Every row comes from one small tree of marks. Brackets hold a mark, then the marks that hang from it, in alphabetical order. Every link used is in the known rows. Which tree was each row made from?
Known rows
[petu kesunek]: [ 0.20  0.07 -0.22  1.03  0.93  3.78  0.75  2.04 -1.48 -0.75 -0.09  0.47
  0.07 -0.78 -0.02  2.10  0.07 -1.76 -2.06  2.64]
[kesunek faku petu zefelu]: [ 2.02  0.64 -0.70  2.60 -0.62  0.14  4.23 -0.30 -5.41 -0.10  0.06 -1.11
  1.48  2.63 -0.83  2.27  1.31 -2.45  3.92 -0.74]
[dure bufu lazo]: [-0.78 -0.82  0.70 -0.37 -0.15  1.84 -0.46  2.40  1.16  0.24 -0.82  2.10
 -3.96  0.36 -0.61 -1.75  1.28 -0.94 -4.06  0.28]
[zefelu kesunek]: [ 1.00  0.47  1.01 -1.28  0.12  1.23  0.33 -0.26 -2.61  1.17  0.00  1.71
 -1.97 -0.41 -0.93  1.31  1.71 -0.12 -1.80  0.81]
[petu [kesunek faku]]: [-0.05 -0.41 -0.11  2.12  1.01  4.20  2.49  3.26 -3.63 -0.17 -0.27  1.22
  0.26 -0.70 -0.47  3.36  0.74 -1.58 -2.15  1.45]
[faku [dure lazo] mosug]: [ 4.57 -0.70  0.88 -3.87 -0.40  2.55 -1.29  0.78 -1.44 -1.34  0.09 -2.35
  1.03  3.52 -0.07 -4.13 -0.71  1.40  0.15 -0.97]
[kesunek [faku mosug] petu zefelu]: [ 2.72  1.00 -0.07  1.12 -0.88  1.27  3.49  0.10 -7.08 -0.98 -0.10 -2.67
  3.11  4.60 -0.58  0.97  0.31 -2.39  4.30 -0.96]
[faku dure [kesunek petu zefelu] mosug]: [ 8.12 -0.44  0.08 -3.54 -1.48  3.05  1.25 -1.56 -7.73 -2.58 -0.38 -4.89
  2.57  4.46  0.29 -3.09 -1.32 -1.45  5.29  2.07]
[zefelu [kesunek faku]]: [ 0.81 -0.13  1.25  0.02  0.22  1.68  2.11  0.93 -4.73  1.76  0.00  2.58
 -1.83 -0.30 -1.54  2.57  2.28  0.12 -1.83 -0.27]
[faku dure mosug]: [ 3.73 -1.36 -0.12 -3.79 -0.68  1.28 -1.48 -0.68 -2.48 -1.03 -0.37 -3.35
  2.85  3.02  1.35 -2.88 -1.72  2.05  1.99 -0.52]
[zefelu [kesunek [faku dure mosug] petu]]: [ 5.36 -0.70  1.56 -2.73 -0.52  2.20  1.38  0.09 -7.35 -0.54 -0.36 -1.99
  1.24  2.08  0.00  0.30  1.13  1.93  3.22 -0.86]
[faku dure kesunek mosug]: [ 6.17 -1.62  0.98 -4.54 -1.04  3.20 -0.89 -0.15 -4.96 -1.90 -0.53 -2.90
  1.43  2.14  0.76 -3.81 -1.91  0.95  1.62  1.61]
[petu [kesunek faku zefelu]]: [ 0.37  0.14 -1.28  2.84  0.46  4.56  4.03  2.15 -5.68  0.35 -0.03  1.08
  0.91  1.51 -0.96  3.99  1.26 -4.19 -1.91  1.96]
[zefelu [kesunek [faku dure] petu]]: [ 4.67 -1.07  1.03 -1.30 -0.06  1.40  2.01 -0.30 -6.06  0.44 -0.17 -0.44
 -0.31  0.43 -0.22  1.50  1.94  1.66  2.87 -0.65]
[mosug [faku kesunek]]: [ 3.26 -0.52  1.20 -1.13  0.68  3.90  1.28  2.47 -0.46 -0.25 -1.33  2.36
 -1.26 -2.18  0.64  0.38  0.34  0.11  0.96  1.24]
[zefelu [kesunek faku petu]]: [ 2.44  0.35  1.66  0.31  0.00  1.18  2.48  0.61 -5.23  0.47 -0.03  0.77
 -1.20 -0.33 -1.17  2.54  2.60  0.25  1.55 -0.30]
[mosug [faku dure]]: [ 3.50 -1.95 -0.56 -2.39  0.60  2.17  0.02  0.96  1.19  0.44 -1.33  0.60
  0.95 -0.73  2.44 -0.19 -0.15  2.53  2.54 -1.14]
[faku [dure lazo] [kesunek zefelu] mosug]: [ 7.48 -0.49  0.63 -3.95 -1.08  4.92  0.98  0.31 -6.13 -1.54  0.20 -2.10
  0.16  4.94 -1.32 -4.51 -0.38 -2.10 -0.02  1.91]
[lazo [dure bufu]]: [-0.65 -0.96 -1.42 -1.20 -2.31 -1.22 -0.76 -2.04 -1.45 -0.52 -0.04 -0.07
 -0.74 -0.68 -0.91 -1.04 -1.24 -0.22 -1.43  0.06]
[kesunek [faku mosug]]: [ 0.58 -0.26  0.89 -0.04 -0.28  1.56  1.25  1.74 -3.95 -0.31 -0.35 -0.80
  1.76  2.04 -0.26  0.17 -0.24  0.40  0.25 -1.47]
[zefelu [kesunek [faku dure]]]: [ 3.02 -1.55  0.48 -1.88 -0.02  1.76  1.43  0.08 -5.25  1.65 -0.14  1.29
 -0.82  0.32 -0.54  1.45  1.81  1.56 -0.54 -0.61]
[faku kesunek mosug]: [ 3.37  0.21  1.79 -2.31 -0.66  3.15 -0.24  1.00 -4.31 -1.85 -0.44 -1.42
  0.35  1.30 -0.65 -2.22 -1.14 -0.71  0.13  1.89]
[bufu [dure lazo]]: [ 1.52  2.22 -1.26 -1.50  0.59  1.68 -1.18  0.26  0.67 -0.78  0.99  1.54
 -0.13  1.74 -1.60 -0.53  0.88 -0.03 -0.23 -0.41]

Which tree is each row?
[ 2.91 -2.17  0.55 -3.97 -0.86  2.92 -1.80  1.46 -1.31 -0.90 -1.04 -1.54
 -0.72  3.43  0.88 -4.47 -0.58  1.21 -1.84 -0.42]	[faku [dure bufu lazo] mosug]
[ 5.48 -0.52  1.81 -1.51  0.13  2.49  2.24  1.11 -5.29  0.22  0.17  0.24
 -1.81  0.79 -1.31  0.36  2.74  1.21  1.28 -0.81]	[zefelu [kesunek [faku [dure lazo]] petu]]
[ 4.78 -1.35  0.81 -1.51 -0.70  1.09  1.18  0.34 -5.36 -1.88 -0.53 -4.02
  3.35  2.83  1.09 -0.99 -0.54  2.18  5.51 -1.83]	[kesunek [faku dure mosug] petu]
[ 3.33 -2.14  0.76 -1.49 -0.61  1.53  1.53  0.16 -5.91  0.62 -1.09  0.25
 -1.59  0.19  0.45  1.28  1.99  1.55  1.34 -0.21]	[zefelu [kesunek [faku [dure bufu]] petu]]
[ 4.49  0.86  0.26  0.32 -0.93  1.76  2.64 -0.92 -5.30 -1.50  0.07 -1.37
 -0.32  1.40 -1.07 -0.20  0.42 -3.43  3.43  2.70]	[faku [kesunek petu zefelu]]
[ 7.38 -1.03 -0.56 -1.99 -1.24  1.87  1.80 -2.08 -6.05 -1.54 -0.06 -3.05
  0.75  2.34  0.13 -1.61 -0.25 -1.63  4.80  2.41]	[faku dure [kesunek petu zefelu]]
[ 4.00 -1.84 -0.05 -0.15 -0.35  0.18  1.71 -0.09 -3.71 -0.98 -0.20 -2.42
  1.88  0.91  0.88  0.27  0.28  1.96  5.06 -1.58]	[kesunek [faku dure] petu]
[ 2.70 -1.32 -1.98  1.17  0.22  4.59  3.43  1.16 -6.23  0.31 -0.07 -0.18
  1.75  2.24  0.00  2.77  0.54 -2.72 -0.65  1.64]	[petu [kesunek [faku dure] zefelu]]
[ 4.01 -2.78 -1.50 -2.38 -1.61  2.72  0.78 -1.18 -5.28  0.24 -1.19 -0.37
 -1.46  2.10  0.83 -2.10 -0.33 -2.05 -0.29  2.89]	[faku [dure bufu] [kesunek zefelu]]
[ 5.39  1.31  0.97 -1.29 -1.30  2.93  1.95 -0.46 -7.06 -2.52 -0.19 -3.29
  1.51  3.53 -0.76 -1.62 -0.58 -3.30  3.78  2.51]	[faku [kesunek petu zefelu] mosug]
[ 4.48 -1.04 -1.49  0.59 -0.82  0.43  3.48 -1.26 -6.14 -0.26  0.03 -2.50
  2.51  3.38  0.26  0.90  0.79 -0.97  5.26 -1.03]	[kesunek [faku dure] petu zefelu]
[ 2.27  0.29  1.50  0.49 -0.41  0.96  1.89  1.27 -4.61 -1.79 -0.39 -2.64
  2.40  2.10  0.08  0.28  0.02  0.61  3.99 -1.57]	[kesunek [faku mosug] petu]
[ 0.62 -0.15  0.62  1.01  0.55  5.17  1.85  3.54 -4.98 -1.01 -0.37 -0.30
  1.73  0.96 -0.29  2.20 -0.08 -1.37 -1.85  1.26]	[petu [kesunek [faku mosug]]]
[ 5.20 -2.81  0.90 -3.22  0.21  5.40  0.23  3.35 -0.09 -0.06 -2.15  2.87
 -3.57 -1.08  1.21 -2.33  0.75  1.14 -1.05  1.05]	[mosug [faku [dure bufu lazo] kesunek]]
[ 3.48 -1.28 -1.47 -1.14 -1.19  1.99  2.33 -0.47 -6.92  0.32 -0.22 -2.19
  3.35  5.37  0.10 -0.50 -0.53 -0.89  1.97 -1.15]	[kesunek [faku dure mosug] zefelu]
[ 3.35 -2.63  0.29 -1.69 -1.14  1.26  0.57  0.83 -5.18 -1.40 -1.62 -3.35
  1.83  2.63  1.83 -1.23 -0.55  1.91  3.76 -1.37]	[kesunek [faku [dure bufu] mosug] petu]
[ 3.07 -1.79  0.09 -2.02 -0.61  1.65  0.55  0.71 -4.59 -0.37 -0.35 -2.23
  2.85  2.84  0.84 -1.06 -0.81  2.06  1.65 -1.87]	[kesunek [faku dure mosug]]
[ 3.79  0.93  0.42 -1.61 -1.18  3.40  1.43 -0.08 -6.32 -1.26 -0.18 -1.60
  0.92  3.54 -1.15 -1.64 -0.82 -3.28  0.31  2.39]	[faku [kesunek zefelu] mosug]
[ 3.24 -0.86 -1.43 -0.12 -0.12  5.48  2.86  1.58 -7.71 -0.49 -0.29 -1.64
  3.23  4.02  0.11  1.64 -0.26 -2.54 -0.32  1.45]	[petu [kesunek [faku dure mosug] zefelu]]
[ 1.47  0.31  1.79 -1.27 -0.08  2.56  1.53  1.36 -6.16  0.92 -0.22  0.87
 -0.39  1.45 -1.22  1.48  1.46  0.26 -1.56 -0.46]	[zefelu [kesunek [faku mosug]]]
[ 5.71 -1.50 -1.15 -2.25 -1.09  2.46  1.43 -1.71 -5.22 -0.28 -0.05 -1.29
  0.33  2.29 -0.12 -1.75 -0.48 -1.65  1.55  2.33]	[faku dure [kesunek zefelu]]
[ 1.67 -2.60 -0.18  0.17  0.46  5.68  1.46  4.05 -3.23 -0.06 -0.88  1.53
 -1.63  0.29  0.16  0.92  1.09 -0.63 -3.92  1.30]	[petu [kesunek [faku [dure bufu lazo]]]]
[ 3.88 -1.32  1.00 -2.03 -0.28  2.88  0.75  2.11 -3.82 -0.53  0.03 -1.25
  1.09  3.27 -0.51 -2.28  0.16  1.46 -0.01 -2.04]	[kesunek [faku [dure lazo] mosug]]
[ 5.65 -0.87  1.65 -1.71 -0.37  2.35  1.30  1.76 -4.41 -2.03 -0.02 -3.10
  1.74  3.37 -0.28 -2.17  0.24  1.76  3.66 -2.04]	[kesunek [faku [dure lazo] mosug] petu]
[ 4.97  0.63  2.28 -1.99 -0.76  2.59  0.43  0.63 -4.93 -3.13 -0.36 -3.13
  0.84  1.29 -0.40 -2.15 -1.00 -0.47  3.51  2.00]	[faku [kesunek petu] mosug]
[ 5.84 -2.11  0.40 -3.09  0.33  4.05  0.61  1.33 -1.03 -0.37 -1.47  0.97
 -0.32 -1.44  1.74 -0.89 -0.29  1.77  2.37  0.90]	[mosug [faku dure kesunek]]
